What can hang from each mark:
M: F N
S: F
N: M
F: A K M R S Z
K: F
Q: N
W: Z
A: F
R: F
Z: F

Known rows, with every way that one mark hangs from another:
A(F(M(N) R S Z)): [ -4.0   2.2  -1.7  -4.3 -33.8  23.4  13.0  24.0  -9.3  12.2  38.2   2.8
  19.4  -8.8   4.9  -1.0   0.2   0.4 -11.6 -14.3  -5.9]
M(F): [-11.6  13.5  21.7  26.9  33.2 -39.0 -36.2 -11.4  19.4  -5.6 -19.7   2.1
  -7.8  31.0   8.1   8.6   8.8 -16.9   0.3  27.9  18.9]
R(F(A M(N) S Z)): [-13.7  -6.7 -28.6 -19.9 -14.4  17.1  12.3  11.3 -11.3  -3.8  32.9  -1.5
  -2.7   2.1   4.1   2.3  -1.0  -0.4   2.3  -5.0  14.7]
W(Z(F(A M(N) S))): [  2.0  -1.2   1.6  -9.1 -16.6  16.5  15.0   9.1 -12.3   9.8  22.4 -10.4
 -12.6  -4.1  15.1   5.5  10.6  15.1  -2.5   4.8  40.3]
K(F(R)): [ -1.3   6.5  17.5  25.1  -5.6  -6.7 -26.4 -29.7  23.5   9.5 -20.8   0.4
 -12.7  26.3   3.9  11.7  -0.8   8.7   8.1  17.7   1.3]
Z(F(A K M R)): [ 20.5  -1.3  -5.2 -14.2  14.3  22.5  33.8  10.4 -18.6 -17.6 -13.1   1.6
   1.3  -5.4   9.7 -11.5 -10.9   9.6 -21.9 -13.0 -10.6]
F(R): [  3.0 -10.1  19.7  18.5   3.3 -15.5 -12.6 -19.2  17.4   2.8 -17.5   1.4
  -5.4   9.8  -4.8  11.0  -2.2 -10.9  -2.8  16.0   4.4]
R(F(M(N) Z)): [-20.4  -0.2 -10.3  -1.6   3.8   5.3   0.8  -3.5  12.9 -11.3  21.3  -2.1
  -4.6  22.8  16.5   7.6  13.5 -13.4   1.9  22.6  19.1]
S(F(A K R)): [  9.8  10.8   3.0  -2.5  -0.9 -13.2   7.2 -12.8  19.0   2.4 -20.6  10.1
 -11.6   2.2 -18.8  -2.1   3.8  -5.7   4.7  -7.0 -36.4]
Q(N(M(F(R Z)))): [-27.5 -12.5  20.2  15.0  10.6 -14.5 -23.3   3.5  25.9  10.2  -2.9  -6.7
  10.9 -20.0   2.9   0.0  23.8   3.5  14.2  -1.0   0.8]
M(N): [-21.7  -7.7  30.4  11.9  -7.4 -32.3 -22.2 -26.6  -1.8   5.2  -6.1   4.2
 -18.8  19.4   2.1   3.0  11.8 -19.7  -1.6  27.4  21.4]
R(F(K S)): [ -6.0  -3.6 -18.4   3.1  18.1 -24.1 -25.0 -19.6  -3.2   2.0  -5.6  -0.5
 -20.0  15.5  -7.5  11.6   2.4  -6.0  15.4  22.9  27.8]
A(F(K S Z)): [ 13.0  13.9 -13.4  13.4  14.1  -7.5 -11.3  -3.2  -5.3   8.1  -0.3   1.2
   6.6   6.5 -15.3   5.5  -5.3  -3.4   4.6  -4.4 -13.5]
K(F(A M R S Z)): [ 13.4  12.5 -27.3  -5.1 -16.9  35.5  15.1   5.5   4.8   7.2   6.9  -5.0
  16.9  -6.3   2.6  -6.0 -19.9  20.3  14.1 -23.1 -27.5]
F(A K R S): [ 25.0  -6.0 -12.6 -10.7 -11.5  -2.5  14.9  -0.8 -11.0   8.6 -10.8   3.6
  -3.8 -30.6 -20.7  -6.8 -25.9   2.9   5.4 -24.4 -21.1]
N(M): [-22.9 -30.7  20.6   8.9  23.1 -29.3 -46.0 -27.3  -8.1 -22.0 -28.0  -3.7
   2.1  13.2 -19.0  10.6  17.1 -12.9   7.3  39.6  26.1]
M(F(R) N): [-16.1  11.4  32.9   9.8 -16.3 -24.0 -14.9   2.3  23.3   8.1  12.1   5.2
 -17.8   2.5  19.4  -1.6   7.9  -9.3 -11.5   3.3  14.4]
M(F(A R S Z) N): [  1.4  16.0  -1.1  -8.3 -29.9   1.1  10.8  21.3  15.9  16.4  33.3   0.6
  -5.6 -29.0   9.4  -9.7 -11.7   7.2  -6.9 -40.3  -6.6]
Q(N(M)): [-40.3 -35.4  32.2  16.6  13.7 -32.8 -40.2 -24.1  -5.9   7.2 -25.7  -2.0
   1.8   1.0 -13.1   6.1  30.8  -8.1  18.7  29.4  21.8]
F(A R): [ 13.5 -13.8  15.5   8.3  -6.5  -4.9   4.2  -9.1   7.3  -2.4 -19.0   7.2
  -8.5  -0.1 -15.4  11.2 -13.3  -3.8  -9.5  -5.7  -9.1]
M(F(R)): [ -1.9  11.5  22.2  21.9  14.1 -24.2 -21.5  -0.9  29.4   0.0 -10.0   2.4
  -5.3  12.6  10.8   7.8   2.1  -9.0  -5.1  11.8   8.6]
A(F(K M(N) R Z)): [ 11.4  11.5   0.3  -4.1 -17.1  22.9  27.5  19.3   1.0  -2.4  21.1   7.6
  11.9  -9.5   5.1  -7.3  -2.6  -6.0 -14.5 -12.0 -34.7]
K(F(A M R)): [  5.4   1.9   3.8   4.0 -12.5  19.5   3.7  -4.1   3.2  -5.4 -15.0   5.1
   2.9  17.2   2.8   1.9 -10.6  11.0   2.8   2.6 -17.5]

Rows:
[ -7.7   0.9  -0.6 -14.8 -47.0  20.7   6.2   3.7 -17.4  13.8  14.3   3.6
  -1.8  -6.4   7.4  -9.7 -10.4  18.0   5.4 -12.2  -3.8]
K(F(A M(N) R S))
[ 27.6   6.1   4.2  10.9  18.9   0.7  10.1 -12.5  13.9  -0.1 -14.6  -8.9
 -26.9   3.7   1.3  15.6   3.6  12.0  -1.4   7.2  16.1]
W(Z(F(A K)))
[ -8.1  -6.8  -0.5  -8.0  12.8 -20.5 -31.3   5.7  -1.5  -9.0  -5.4  -4.7
   5.8 -26.9  -8.6  -7.6   3.1   2.1  11.8   2.9  10.1]
N(M(F(K R S)))
[-30.4 -10.9   7.1  -1.2  -1.8  -9.6 -13.0  -8.3  -3.1 -11.1  11.9   3.4
 -14.3  33.5  13.4  10.8  18.4 -15.9  -2.7  38.4  37.0]
R(F(M(N)))
[  9.9  22.9 -14.3   1.9  23.5 -13.7   6.1 -18.9  24.8  -3.3 -19.6   3.4
  -3.1  10.8 -18.2  -5.4   4.6 -10.8  13.8  -6.4 -43.0]
S(F(A K Z))
[ -1.4  -9.8  -8.4 -10.0   3.8   0.8 -16.5  15.6   7.1 -11.7   7.7  -7.0
  13.9 -29.4 -12.8  -0.4  -4.4  11.3   3.7 -21.1   0.3]
N(M(F(A R S Z)))
[ -6.0   6.2  -6.3   5.2 -12.9  10.5 -14.3  -7.0  -1.9  13.1  -2.8  -3.6
   9.9  11.5   9.5  -2.0  -4.9  11.1  17.5  12.7   3.3]
K(F(M R S))
[ -8.6  -7.0   3.9   2.5  29.1 -13.3 -27.3   2.2  10.9 -28.2 -12.1  -4.0
   7.4  -1.1 -11.4   4.2   6.0  -2.1   0.8   1.5   2.1]
N(M(F(A Z)))
[  2.7  -8.1 -22.1  -7.2  10.1 -13.6  -9.8 -10.4 -12.3  -2.3  -5.8   4.7
 -22.3   6.6 -17.8  11.2  -6.7   1.0   9.8   2.7  15.7]
R(F(A K S))
[ 18.7  -2.0 -20.4 -22.8   4.7  23.9  30.1  15.9 -33.7  -4.9  -1.4  -1.9
   6.0 -19.0   7.0 -15.9 -15.1  15.8 -14.0 -22.4  -1.9]
Z(F(A K M R S))
[ -3.3  -9.9  14.6 -15.6 -17.4  21.7  26.5  11.8 -23.2  -8.5   8.7   3.2
  -6.2   0.3  19.7  -6.7   1.3  10.0 -33.5 -11.2  14.3]
Z(F(A M(N) R))
[  7.5   2.9 -11.8   4.7  -7.4  23.4   7.9  21.6  -2.6   5.5  20.2   0.1
  28.1  -0.6  -2.1   7.2  -4.0   0.4  -5.5  -8.8 -12.1]
A(F(M R S Z))
[  6.2 -10.8  -8.7 -15.1  -2.9  22.5  19.0  14.2 -31.3  -2.5   3.1  -2.5
   7.4  -3.6   9.7  -3.7  -7.5  16.5 -19.8 -14.8  16.9]
Z(F(A M R S))
[ -6.1  12.4  -3.1 -15.5 -23.3  16.9  30.2   7.7  19.9   1.2  18.4   4.5
   8.7  -3.2   1.1 -11.5  10.2  -6.3  -1.7 -15.6 -36.2]
S(F(A M(N) R Z))
[ 12.8   0.6   4.1   9.2  -9.9  -7.6 -10.5   2.6 -10.4  13.3  -1.1   8.3
  -1.4  -3.4 -16.3   7.8  -6.2   1.5  -5.1  -4.4  -6.4]
A(F(K R S))
[ -1.3  16.4   2.2  14.9   8.2  -9.0  -5.2 -19.9  46.5  10.4  -4.3  -2.5
   2.7  15.7  -4.3   5.6  15.3  -9.0   8.5   3.4 -21.9]
S(F(R Z))
[ 26.2   8.7 -27.1  -8.3  29.6  15.6  34.7   5.5  -2.6 -23.2 -16.4   1.2
  18.6  -8.3  -7.6 -14.9 -20.3 -14.1   8.1  -9.0 -47.0]
F(A K M Z)
[  1.9   0.6   4.7  -4.6 -25.0  20.1  15.3   9.5   4.6  20.2  32.6 -15.6
  -8.3 -13.4  25.3   4.7  12.8  16.8  -2.3   6.9  41.6]
W(Z(F(M(N) R S)))
[ 14.5  -3.5 -13.5  -6.0  10.9 -18.9  -1.2 -12.0 -22.1   1.8 -21.6   3.8
  -6.0 -10.5 -23.1  -6.3 -17.8  -5.9  12.6  -6.3  -9.9]
F(A K S)
[ 20.2  11.2 -23.4  -3.0  -1.9  24.4  19.6  23.3  -6.7   3.9  16.1   1.5
  26.2 -14.2  -4.9  -4.6 -11.0   0.0   0.0 -17.0 -31.9]
A(F(K M R S Z))
[ -7.1  18.1  12.1   4.9  -1.8 -13.5  -0.6   5.5  19.3  -2.4  11.7   4.2
 -11.5   2.8  10.4  -5.1  -1.2  -7.2 -10.4 -13.9  -4.8]
M(F(A Z) N)
[ 24.2   7.3 -16.1 -24.5 -19.0  31.2  57.1  18.8   1.8  -9.0  14.5   3.0
  10.3 -38.4   3.6 -23.7 -21.6  -5.9  -4.2 -33.5 -53.6]
F(A K M(N) R Z)
[-21.6  -4.9  28.8   9.4 -11.0  -7.2 -12.9   4.0 -21.4  -6.7   6.6  13.0
   2.0  32.7   2.6   8.3  16.4 -16.5 -17.9  28.3  13.9]
A(F(M(N)))
[ 23.6   8.7 -42.2 -19.2  18.3  16.2  31.4  11.9 -17.6  -8.6  -2.5  -3.8
  24.4 -22.7 -10.2 -20.0 -24.2  -7.4  17.3 -19.2 -38.2]
F(A K M S Z)
[-45.5 -20.1  22.4  12.1  13.3 -36.8 -49.3  -3.4  -6.4  16.4  -9.1  -4.8
   6.3  -8.8  -3.1  -0.2  29.3  -0.2  22.7  17.4  31.4]
Q(N(M(F(S))))
[ 13.7  -2.1   2.7   9.9   4.2   0.9  -4.1  -8.8   3.8  13.5   1.3 -12.9
 -20.5   5.7   0.3  19.9   6.3  18.7   1.6   6.2  41.9]
W(Z(F(A S)))
[ -1.7  -5.7   9.2   3.6  16.6  11.5   6.8  -0.3  -8.3  -9.7  -8.1  -4.2
   5.5  17.5  21.5   0.7   6.4   3.6 -21.6  13.1  21.7]
Z(F(M R))
[  8.7   0.6 -20.3 -18.1  22.5   8.2  15.5   6.7 -44.0 -10.5 -10.3  -2.6
   4.0  -0.3   4.9 -14.9  -8.4   8.5  -7.8  -5.8   9.0]
Z(F(A K M S))
